What can hang from each mark
j747: j561
j677: j327 j619
j561: j747
j619: j652 j677 j814
j652: j327 j543 j619
j543: j652 j747
j814: j619

Every row comes from one small tree of marks. Brackets hold a mark, then the marks that hang from it, in the order of their numbers. Every link used is in the known rows. Which tree was each row made from?
Known rows
(j677 j327 (j619 (j652 j543) j814)): [-22.6  -2.7   9.5 -19.4 -38.1  -9.9  -1.5 -66.1  87.3  11.3  66.2   3.4
 -18.3  17.1 -26.0 -55.6   7.1  11.7  43.4  39.0 -28.2  15.6  17.2  -5.4]
(j677 (j619 (j652 j327))): [  3.5 -16.3   3.2   9.6 -24.0 -10.8  -8.7 -47.3  49.6   7.8  31.7   9.5
  25.2  28.4 -15.7 -10.6  -1.0  -1.0  -9.3  39.1 -15.6  31.6  30.5   6.8]
(j677 j327 (j619 j652 j814)): [-19.3 -14.6  -6.7 -24.9 -41.3  -4.0 -15.9 -54.3  87.4  15.9  49.7  10.4
 -25.9  17.1 -30.9 -35.6 -13.7  18.4  31.6  35.4 -36.0  37.8   2.6  -3.6]
(j619 (j652 j543) (j677 j327)): [-25.0 -11.8  14.3 -21.5 -32.9  39.5 -13.5 -31.4  66.3   8.6  54.7   7.2
 -10.3 -21.7  12.6 -54.8  29.4   4.4  16.9   8.2 -22.4  -9.5  15.9  12.1]
(j543 (j652 (j619 j814))): [  5.4  -0.4  -7.3 -20.2   0.0 -37.5  -8.2   1.3  16.4   8.5  28.8  13.8
 -25.9   8.4 -51.4 -20.7   5.0   4.7 -18.2  21.4 -59.6  17.6  14.6   9.0]
(j814 (j619 j652)): [ 14.0  -4.7   0.6  -8.9 -23.4  14.6  14.7  -9.8  15.2   3.5   9.3   3.3
   5.5  18.3 -16.4  25.6 -24.9  15.3 -21.5   2.6 -26.7  26.4  31.2   7.5]
(j619 (j652 j543) (j677 j327) j814): [-32.6  -5.4  21.5 -27.9 -39.7  27.6 -18.2 -33.7  82.8  17.1  69.6  11.9
 -20.3 -37.6 -15.7 -73.9  24.3   1.0  13.7   4.4 -51.4 -11.7  10.8  18.1]
(j543 (j652 (j619 j677)) (j747 j561)): [-17.9 -21.6 -12.9 -16.6 -11.9  27.2 -44.0  30.7 -28.7   4.1  27.0  11.5
  -5.0 -14.3 -20.5 -10.9   9.5  -4.2 -32.4  48.3 -52.2  15.5  18.4  20.1]
(j677 j327): [-17.3  -2.8  -4.7 -23.7  -6.7   4.3  -9.7 -11.8  48.5   4.6  18.0   2.6
 -19.5  11.1 -10.8 -19.4  11.7   7.6  30.0   8.1   3.9  10.6  -5.5  -1.6]
(j619 j652 j677 j814): [-13.7 -14.0   6.9 -10.1 -37.7  26.6 -27.9  -7.7  37.2  16.9  34.3  15.0
  -6.1 -48.2  -7.1 -33.5 -10.0  -0.4 -26.4  -7.5 -63.8   2.1   2.2  22.7]
(j561 j747): [-12.7  -9.2  -0.7  -1.4  -1.3  -8.0  -3.3   7.2  16.4 -11.0  13.0  12.9
   7.6  20.5   7.2   6.3  18.6   9.3  34.3  14.2   9.4  -2.0  -1.3  -4.9]
(j747 j561): [ -6.0  -9.1  -5.0  -0.4 -10.3  31.3  -6.7  15.8 -18.9  -3.2  -1.1 -11.5
   2.3   8.1   2.7  10.0   1.8 -22.9   3.5   6.4  16.2   9.0  10.6 -12.6]
(j814 (j619 (j652 j543) (j677 j327))): [-23.4 -13.9  20.4 -33.6 -33.1  39.0   7.4 -28.1  59.5  10.1  58.1   5.5
   0.6   1.4 -10.6 -28.5  15.5   9.2  10.8  11.5 -43.6   4.1  20.1   7.0]
(j677 j619): [ -8.2 -17.2  -6.2   0.6  -1.2 -10.9   3.8 -23.3   0.9   2.4  11.3  -1.2
   8.8  26.5   2.8   4.3 -10.5   3.2  19.8  34.0  -6.4  16.0 -17.0 -19.3]
(j543 (j652 (j619 j814)) (j747 j561)): [ -8.3   1.2 -14.0 -14.0 -15.0  -9.2 -35.3  20.7  -8.1   4.5  29.6  12.7
 -23.3  -3.1 -60.6 -15.2  -1.3  -2.6 -28.6  45.7 -50.9  27.1  34.1  22.3]
(j543 j652): [  5.6  15.3  -9.9  -5.3 -14.2 -11.2  -8.1  10.9 -16.1  -3.0  12.9   4.9
 -25.7   1.1 -17.6   4.3  12.8   5.6 -12.8   8.8  -7.8  21.9   0.2 -12.9]
(j619 (j652 j327 j543) j677): [-10.1  -7.0  31.4   6.1 -24.5  18.8 -13.0 -28.2  44.0   7.6  51.2  10.2
  32.5 -26.6  -0.9 -50.5  37.9 -19.5 -26.3   8.5 -28.1 -16.3  39.4  28.5]
(j814 (j619 j652 j677)): [ -4.2 -22.8   6.6 -16.0 -29.3  39.3  -0.9  -2.3  12.2  10.8  23.8   8.2
  11.4 -11.6  -6.2  12.0 -18.2   8.4 -29.5   0.8 -54.8  17.4  10.2  12.2]
(j652 j327 j619): [  3.9 -20.0   6.3  -5.7  24.5 -30.4   1.7 -15.3  45.3   7.2  18.9   8.7
  33.3  31.5 -31.3 -20.9  15.8 -11.7 -18.1  24.3 -24.6  -1.7  38.1  28.4]
(j543 j747): [ -7.5  10.9  -0.2   5.5  -2.4  -3.2 -20.9   4.4  -9.4  -1.0  -0.1  11.2
   1.3 -18.6 -10.3  -4.1  -7.9  14.3 -12.5  17.8  -7.0  -1.3   8.8  27.4]
(j619 j652 j677): [ -4.3 -17.9   1.3  -3.7 -30.3  39.4 -19.9  -6.8  20.2   9.8  18.1  10.8
   2.6 -31.2  19.2 -14.6  -3.7   4.2 -24.0  -3.0 -36.2   0.9   4.7  16.1]
(j652 j327): [ -1.3   1.1  12.3   3.3   2.2 -17.1  -7.5 -10.1  28.0   4.0  16.3   7.0
  22.7   5.7 -24.5 -15.2  19.6 -15.8 -15.4   7.6  -1.6   4.1  18.3  15.7]
(j619 j652): [ 11.9  -0.9  -2.9   4.7 -25.6  15.2  -6.2 -14.5  21.3   1.8   3.5   3.7
  -6.2  -2.0   9.0  -1.7  -8.1  11.4 -17.5  -2.1  -7.6  12.2  29.3  11.2]

Which tree is each row?
[  4.0   5.8  -2.9  -3.4   7.7 -43.7 -30.3  -1.7  18.1   4.4  31.0  25.6
   6.3  13.1 -59.0 -22.0  22.0   9.4 -43.5  49.7 -40.1  21.9  47.0  43.0]	(j543 (j652 j327 j619) j747)
[-21.4  -6.3  13.9   6.1 -41.5  64.2 -33.9   0.2  -8.5  -1.6  33.0   3.8
  11.4 -43.8  14.3 -29.0  11.8 -11.0 -24.5  22.5 -15.9 -10.3  41.3  27.8]	(j619 (j652 (j543 (j747 j561))) j677)
[ -5.6 -22.2  17.4 -13.1 -26.4  23.8  -6.2 -12.0  39.7  15.0  40.6  17.7
  33.9  -6.4 -29.1  -5.9   2.2  -8.1 -45.1   7.1 -58.3  21.0  26.9  27.0]	(j814 (j619 (j652 j327) j677))
[ -7.2  -1.7  27.7   8.8 -29.9 -28.7  -1.1 -62.1  65.0   9.6  63.6   7.8
  23.7  11.1 -41.5 -49.2  14.7 -13.0  -2.8  36.8 -33.6   9.0  40.5  12.1]	(j677 (j619 (j652 j327 j543) j814))
[  0.9  -6.0  18.8  16.8 -21.3 -16.1   6.3 -59.2  49.0   2.4  47.6   2.9
  33.2  27.6 -11.0 -29.0  22.4  -9.1   0.6  39.9  -5.5   9.4  44.9   4.6]	(j677 (j619 (j652 j327 j543)))
[-39.6 -25.3  19.9 -41.6   5.0  -2.9  -7.8 -26.0  74.9  18.8  67.7   7.9
  -3.6  -8.3 -29.3 -80.2  28.0  -7.6  26.5  22.7 -66.5 -27.1   2.6  20.6]	(j652 j543 (j619 (j677 j327) j814))
[-18.8 -33.2   7.6 -23.3   7.5  -2.9 -14.8  -0.9  30.2  19.6  33.5  10.9
   8.6 -20.5 -21.8 -40.2  -5.3  -8.7 -15.8  12.1 -81.1 -12.8  -5.2  24.5]	(j652 (j619 j677 j814))
[-23.3 -23.0  36.6 -13.4  13.8 -25.2  -5.3 -23.4  55.3  17.7  63.5  13.1
  39.1 -16.8 -42.3 -73.7  36.5 -31.7 -18.3  22.4 -73.3 -30.9  23.6  36.9]	(j652 j327 j543 (j619 j677 j814))
[ -3.7 -11.9   9.8   2.5 -32.7 -24.3 -15.4 -48.7  67.5  14.8  47.6  15.1
  16.2  10.4 -44.8 -30.0  -8.1  -6.4 -13.2  34.2 -43.0  31.2  26.0  12.5]	(j677 (j619 (j652 j327) j814))
[-17.5  -1.4  38.1  -1.5 -32.8   6.8 -18.6 -30.0  63.5  16.2  67.3  15.4
  21.0 -43.6 -29.5 -69.2  31.2 -25.1 -30.2   3.7 -57.6 -19.1  33.8  34.5]	(j619 (j652 j327 j543) j677 j814)
[-13.4 -13.1  18.8  -6.3 -37.5  10.7 -34.7 -18.7  63.2  21.0  51.6  22.0
  16.0 -44.8 -34.3 -48.7   9.7 -17.6 -42.6  -0.5 -63.3   7.0  17.7  37.2]	(j619 (j652 j327) j677 j814)
[-11.4  17.5  16.0   9.2 -44.9  27.0 -27.3  -9.0  12.6  -0.6  35.1   4.3
  -3.8 -32.1 -26.7 -34.2   0.9  -8.2 -18.1  22.0 -16.4  -1.9  58.6  29.4]	(j619 (j652 (j543 (j747 j561))) j814)
[-12.9  -8.4   7.6   3.8  11.6   8.9  -7.0   0.2  -9.8  -6.1  16.6  -4.7
  22.3  14.6  -8.9 -20.4  12.6 -11.6  -5.2  43.2  -4.5 -16.2  54.6  26.6]	(j652 (j543 (j747 j561)) j619)
[-14.6  -8.4   5.2 -11.5 -30.1   4.1   5.3 -63.7  70.0   4.0  50.9  -2.1
 -11.0  33.4   4.7 -35.9  14.9  16.3  47.0  44.1   0.4  15.7  21.6 -11.7]	(j677 j327 (j619 (j652 j543)))
[ -1.9 -11.3  -3.3   0.1 -34.9  -8.0  -7.9 -42.1  39.0  10.9  30.3   8.0
  -6.1   3.7 -18.6 -15.7 -24.2  10.2   3.0  28.0 -40.9  27.8   7.9  -0.8]	(j677 (j619 j652 j814))
[-14.8 -18.4   9.1 -24.9  -2.6 -30.2 -30.4   0.1  41.0  20.3  61.6  23.8
   4.1 -15.3 -66.1 -50.3  30.0 -17.2 -40.3  28.4 -90.5  11.8  10.7  28.2]	(j543 (j652 j327 (j619 j677 j814)))
[  3.0  21.2  14.5  16.0 -25.0   8.7 -12.1 -22.0  11.6  -5.3  21.1  10.3
   2.5 -21.1   2.3 -24.6   6.0  19.7 -18.1  19.8  -5.8 -11.1  53.2  35.9]	(j619 (j652 (j543 j747)))
[-31.4 -11.8  -3.7 -29.2 -15.7 -18.6 -11.5 -39.6  65.9  15.0  46.5   4.6
 -19.2  18.8 -39.0 -34.5  -4.7   7.3  47.7  36.6 -28.8  25.4 -27.0 -14.1]	(j677 j327 (j619 j814))
[ -7.0 -21.9   4.4 -19.2   4.9 -19.0 -24.2   2.1  23.8  12.9  45.5  17.7
  14.8   2.0 -35.8 -29.9  35.7 -12.4 -37.0  32.5 -62.0  11.6  13.2  21.2]	(j543 (j652 j327 (j619 j677)))
[-29.2 -14.9 -13.9 -38.9  -6.8   1.7 -43.2   1.3  35.1  13.3  48.7  24.0
 -27.9  -9.2 -31.6 -40.7  17.7  26.1  -6.0  49.3 -64.2  16.8   1.7  30.7]	(j543 (j652 (j619 (j677 j327))) j747)
[-22.6 -33.7  17.6 -19.4  12.1 -19.5 -20.8 -10.2  58.9  22.7  50.1  20.1
  32.1 -15.8 -47.2 -54.7  14.5 -23.9 -32.0  18.3 -82.6 -10.7   9.5  39.1]	(j652 j327 (j619 j677 j814))
[ -8.4 -12.2  35.0  -6.2 -22.7  20.0   8.7 -24.3  38.1   8.8  56.3  10.3
  41.9  -4.9 -26.9 -23.6  24.8 -15.2 -34.6  11.8 -48.4  -2.7  41.0  24.7]	(j814 (j619 (j652 j327 j543) j677))
[-21.7 -25.9 -12.0 -45.3  -1.7   2.2 -22.8  -0.9  44.0  14.3  47.3  13.7
 -29.2   9.7 -22.2 -35.9  28.5  11.6   8.5  33.4 -55.9  18.8  -6.8   4.3]	(j543 (j652 (j619 (j677 j327))))
[-12.2  -8.2  20.1   6.2  14.7  -5.7 -12.9  -9.4  17.5  -2.6  34.5   4.0
  42.6  19.0 -36.0 -34.9  30.0 -26.3 -17.3  49.4  -8.6 -12.6  71.9  40.0]	(j652 j327 (j543 (j747 j561)) j619)
[ -4.7  -0.5  15.1   5.5 -31.7 -13.1   5.3 -53.1  39.0   6.0  48.8   1.4
   0.9   5.2 -14.8 -34.0  -2.4   3.2  13.9  32.0 -33.1   5.6  24.2  -1.9]	(j677 (j619 (j652 j543) j814))
[-28.8 -21.1  -6.8 -52.7  -9.7 -11.2 -30.7  -1.7  61.6  21.3  61.5  18.9
 -36.6 -10.4 -50.2 -56.1  21.2   7.0   4.4  28.5 -84.3  17.8 -12.7  11.3]	(j543 (j652 (j619 (j677 j327) j814)))
[ -1.5  11.5   2.4  -9.6  -0.7 -55.8 -36.9  -4.5  35.8  11.5  46.6  31.8
  -2.2  -4.2 -86.4 -40.9  16.3   5.0 -42.7  46.1 -68.6  21.4  41.4  50.6]	(j543 (j652 j327 (j619 j814)) j747)
[-35.5 -36.3   1.8 -45.8   3.6   0.0 -21.8 -14.0  79.8  24.5  52.0  14.3
 -11.3  -8.4 -33.7 -58.9   4.8  -0.4  16.2  20.5 -76.0  -3.0 -14.5  23.0]	(j652 (j619 (j677 j327) j814))
[ -0.5  -8.8  25.4   2.3  28.6 -35.4  15.8 -27.8  42.8   0.9  35.1   2.2
  40.1  31.4 -27.4 -41.3  37.6 -19.7  -8.7  28.2 -17.5 -23.1  53.0  27.1]	(j652 j327 j543 j619)
[-28.1 -16.1   3.0 -34.1 -45.0  31.2 -34.2 -20.6  83.7  21.3  52.9  17.8
 -27.8 -38.6 -19.0 -53.8   0.5   7.0   1.4   1.4 -60.3  12.4  -3.3  20.6]	(j619 j652 (j677 j327) j814)
[-33.4 -25.1   4.7 -45.1 -10.9  27.8  -0.6  -1.0  38.3  14.8  38.5   6.4
  -2.0   1.5 -24.5 -10.1   4.5   5.3  17.4   9.9 -44.0  13.9 -25.1  -2.6]	(j814 (j619 (j677 j327)))
[ -7.8  18.6  -2.9   3.3 -26.7   5.0 -45.0  21.0 -13.5  -3.3  27.4  13.0
  -2.7  -7.0 -53.7  -6.7  27.2 -16.0 -35.1  39.1   0.2  32.7  37.0  17.1]	(j543 (j652 j327) (j747 j561))
[ -2.7   7.5  13.3   3.5 -36.0  40.6   3.1  -1.7 -11.5  -6.7  24.1  -1.9
  15.2   6.7 -21.5  11.1  -7.1   0.1 -21.9  27.7  -8.6  13.8  67.3  20.4]	(j814 (j619 (j652 (j543 (j747 j561)))))
[ -6.3  27.4  31.7  13.1 -31.5 -18.8 -24.8 -33.8  57.9   6.4  51.7  21.9
  14.8 -33.9 -53.2 -59.1  20.6  -0.7 -35.0  21.3 -34.6  -7.7  67.3  55.2]	(j619 (j652 j327 (j543 j747)) j814)
[-16.0   3.4  31.1  10.9 -27.3  16.6 -32.8 -23.1  36.5   7.6  49.9  22.6
  33.5 -45.9 -10.8 -53.6  30.0  -3.1 -41.2  24.2 -35.7 -17.6  48.1  54.3]	(j619 (j652 j327 (j543 j747)) j677)
[ 13.0  -3.7  13.3  -4.0 -23.1   1.6   9.5 -19.9  44.3   6.8  26.2  10.8
  26.8  24.5 -41.7   9.3  -2.2  -0.5 -37.1   9.2 -29.0  29.8  48.7  20.7]	(j814 (j619 (j652 j327)))
[-22.9   6.2  24.2   2.3 -38.2  21.7 -35.0 -16.8  26.3  11.0  49.7  21.4
   2.3 -67.9 -14.7 -57.4   5.2   7.6 -29.3  14.1 -61.2 -20.3  26.7  48.1]	(j619 (j652 (j543 j747)) j677 j814)
[-18.4  13.7  24.8  14.1  -9.4  10.3 -21.0  -1.6   1.3  -6.7  31.3   1.4
  31.4  -6.5 -30.0 -28.6  36.1 -30.7 -14.6  33.3  18.1 -11.5  51.5  26.9]	(j652 j327 (j543 (j747 j561)))
